Each row was made from one walk, in order. Every step used is in the known rows, and no mark comes twice. Write each row's walk.
(in the rows, 128 means zero)
Known rows:
keles > kelo > vege: [132 159 123 195 114 126 127 131 137 106 146 105 189 156 122 119  74 116
 122  95 159 126 142]
gafa > bofon > vege: [127 133 143  94 154 124 141 125 113 154  86 138 138 121 129 138 197 133
 129 126  93 128  99]
bofon > gafa > kelo > vege: [136 131 135 120 125 122 133 127 117 108 135 136 141  91 122 107 214 121
 141 126 161 111 174]
vege > bofon > niva > kelo > gafa: [118  77 131 138 114 126 145 131 137 118 148 125  94 131 115 141  49 131
 144 131 130 133 119]
kelo > gafa: [132 119 144 169 119 122 113 115 116 115 121 127 105 115 128 143  25 123
 111 109 142 127 126]
vege > bofon > nuro > kelo > niva: [104 165 102 120 147 128 112 129 131 158 154 135 119 158 127 116 119 141
 116 136 112 134 130]
nuro > kelo > vege > bofon: [118 178 108  85 120 124 123 136 142 169 146 134 154 156 115 125 104 156
 120 110  95 108 115]
vege > bofon > nuro > kelo > gafa: [108 146 141 127 134 136 119 121 128 157 135 150 118 120 125 126  97 143
  95 140 123 126 112]
niva > kelo > gafa > bofon: [130  82 161 123 122 129 129 119 121 108  99 116  89 122 135 149  59 125
 124 128 167 125 139]
keles > kelo > pefo: [131 113 154 212 121 151 118 130 128  99 136 114 147 112 152 128  96 100
 136 126 166 144 109]
gafa > kelo: [144 108 130 108 122 136 128 124 124 108  82 109 108 109 120 120 103 125
 132 131 128 118 123]
gafa > kelo > bofon > nuro: [135 130 120 143 127 130 128 128 126 121 128 127 106 110 142 130 203 106
 126 160 133 139 150]
nuro > kelo > gafa > bofon: [119 123 156  75 123 130 108 119 118 147 115 155  96 112 118 149  87 148
 101 128 131 113 110]
niva > kelo: [145 108 120 159 118 140 130 127 137  99 101  95 121 129 143 126  61 129
 119 119 138 137 127]
niva > kelo > vege > bofon > nuro: [122 148 114 166 135 127 148 130 142 128 130  90 166 153 141 123 125 121
 127 127 135 130 150]
nuro > kelo > gafa > bofon > vege: [105 137 157  83 140 132 128 123 115 167 115 171 102  96 129 142 183 146
 106 123 121 118 118]
vege > bofon: [137 131 127 107 132 123 127 130 131 146 102 124 139 160 113 126  59 141
 133 127  92 125  85]
saluda > kelo: [142  98 111  89 126 137 119 123 128 109 106 121 113 111 126 124 102 132
 137 113 102 127 105]
keles > kelo > bofon > vege: [123 159 124 193 127 131 135 144 137 138 156 151 154 147 143 119 204 113
 133 122 137 151 138]
saluda > kelo > gafa > bofon > nuro: [121  83 155  87 146 129 122 110 109 114 109 137  98  90 128 143 150 116
 125 140 136 126 123]
niva > kelo > vege > bofon: [128 138 114 134 119 123 143 136 145 130 127  94 147 166 130 126  75 134
 143 110 131 119 143]
keles > kelo: [142 130 134 182 120 138 122 130 135 101 117 113 167 151 121 112  57 122
 116 116 147 137 110]
bofon > gafa > kelo: [146 100 146 107 131 135 128 126 114 102 106 144 117  88 120 101 197 126
 134 147 151 123 141]

Write each row's walk:
[143 113 123 161 119 130 125 138 134 111 165 154 112 125 157 120 204 123
 133 147 161 152 164] : niva > kelo > bofon > gafa
[128 115  96 166 109 122 147 130 142 103 165  95 143 121 130 145 104 123
 135 106 125 132 145] : bofon > niva > kelo > vege
[130  88 112 115 121 131 151 137 145 124 132 112 122 147 115 132  83 139
 147 138  97 138  96] : vege > bofon > niva > kelo
[131 160 103 113 110 132 104 137 140 155 160 158 109 134 140 138 142 147
 107 130 102 136 119] : nuro > kelo > bofon
[126 138 119 119 129 129 142 138 126 144 123 146  94 104 142 126 252 117
 147 138 117 132 152] : gafa > kelo > bofon > vege
[125 129 106  63 127 120 132 133 136 139 133 120 139 146 114 125 115 137
 161 104  95 110 120] : saluda > kelo > vege > bofon
[124 130 135 142 120 153 106 127 128 135 136 135 108  83 160 141 129 130
 115 129 121 133  98] : nuro > kelo > pefo
[141 122 119 110 112 127 122 134 130 123 124 132  87 122 132 133 156 120
 142 144 128 128 143] : gafa > kelo > bofon
[130 141 128 138 147 128 132 124 127 144 106 118 154 147 124 122 110 129
 116 143  96 137  91] : vege > bofon > nuro
[131  87 133 112 119 131 113 117 119 104 124 132  83  94 126 135  64 124
 134 107 135 124 128] : saluda > kelo > gafa
[109 149 118 100 151 125 107 120 116 145 140 138 114 136 132 134 160 135
 105 142 121 132 135] : gafa > bofon > nuro > kelo > niva
[132 100 107 105 108 121 134 137 132 123 159 141  86 107 118 144 182 119
 151 152 106 135 128] : gafa > kelo > bofon > niva
[127 161 116 121 126 111 132 131 133 151 130 114 161 165 114 132  81 136
 139 106 103 114 118] : kelo > vege > bofon
[125 161 127 157 121 122 135 140 144 131 142 113 193 185 108 112  69 127
 140 106 140 119 126] : keles > kelo > vege > bofon
[137 103 151  67 137 131 137 134 120 128 102 153 120 116 108  94 193 137
 153 158 132 117 124] : vege > bofon > gafa > kelo
[136 136 109 172 113 127 135 128 140 105 130  86 145 135 145 133  80 123
 126  98 149 125 159] : niva > kelo > vege
[119 153  97 124 125 128  98 127 128 134 154 133 100 142 130 127  74 142
 114 108 123 129 140] : nuro > kelo > niva
[122 115 166 143 146 120 122 108 105 126 107 133 120 111 129 151 111 115
 102 142 143 130 120] : kelo > gafa > bofon > nuro
[118 185 105 157 129 132 121 122 133 141 150 122 168 115 139 128 155 134
  85 116 118 126 138] : bofon > nuro > kelo > vege
[125 101 117 108 119 115 151 130 135 116 146 105 141 130 121 156 144 127
 143 123 122 124 134] : gafa > bofon > niva > kelo > vege
[135 126 144 120 152 125 127 115 113 131  91 121 149 127 129 142 152 123
 107 148 110 134  97] : gafa > bofon > nuro
[121 110 132  82 143 117 125 134 114 124 138 151  92 136 110  96 176 127
 171 147 153 121 165] : vege > bofon > gafa > kelo > niva
[139 137 137 182 120 128 116 141 131 112 179 173 156 144 134 105 196 117
 130 144 170 152 146] : keles > kelo > bofon > gafa
[137 123 145 105 142 123 127 131 121 140 123 159 148 138 115 108 154 142
 137 143 114 131 103] : vege > bofon > gafa
[121 149 125 114 138 124 147 128 128 135 113 104 152 131 117 116 168 118
 139 139 127 111 146] : gafa > kelo > vege > bofon > nuro
[121 171 117 153 142 115 137 125 129 148 134 110 177 152 125 129 129 125
 122 123 107 125 125] : kelo > vege > bofon > nuro
[117  98 162 132 140 132 148 123 118 128  98 129  95 104 145 143 159 122
 130 123 157 129 147] : niva > kelo > gafa > bofon > vege
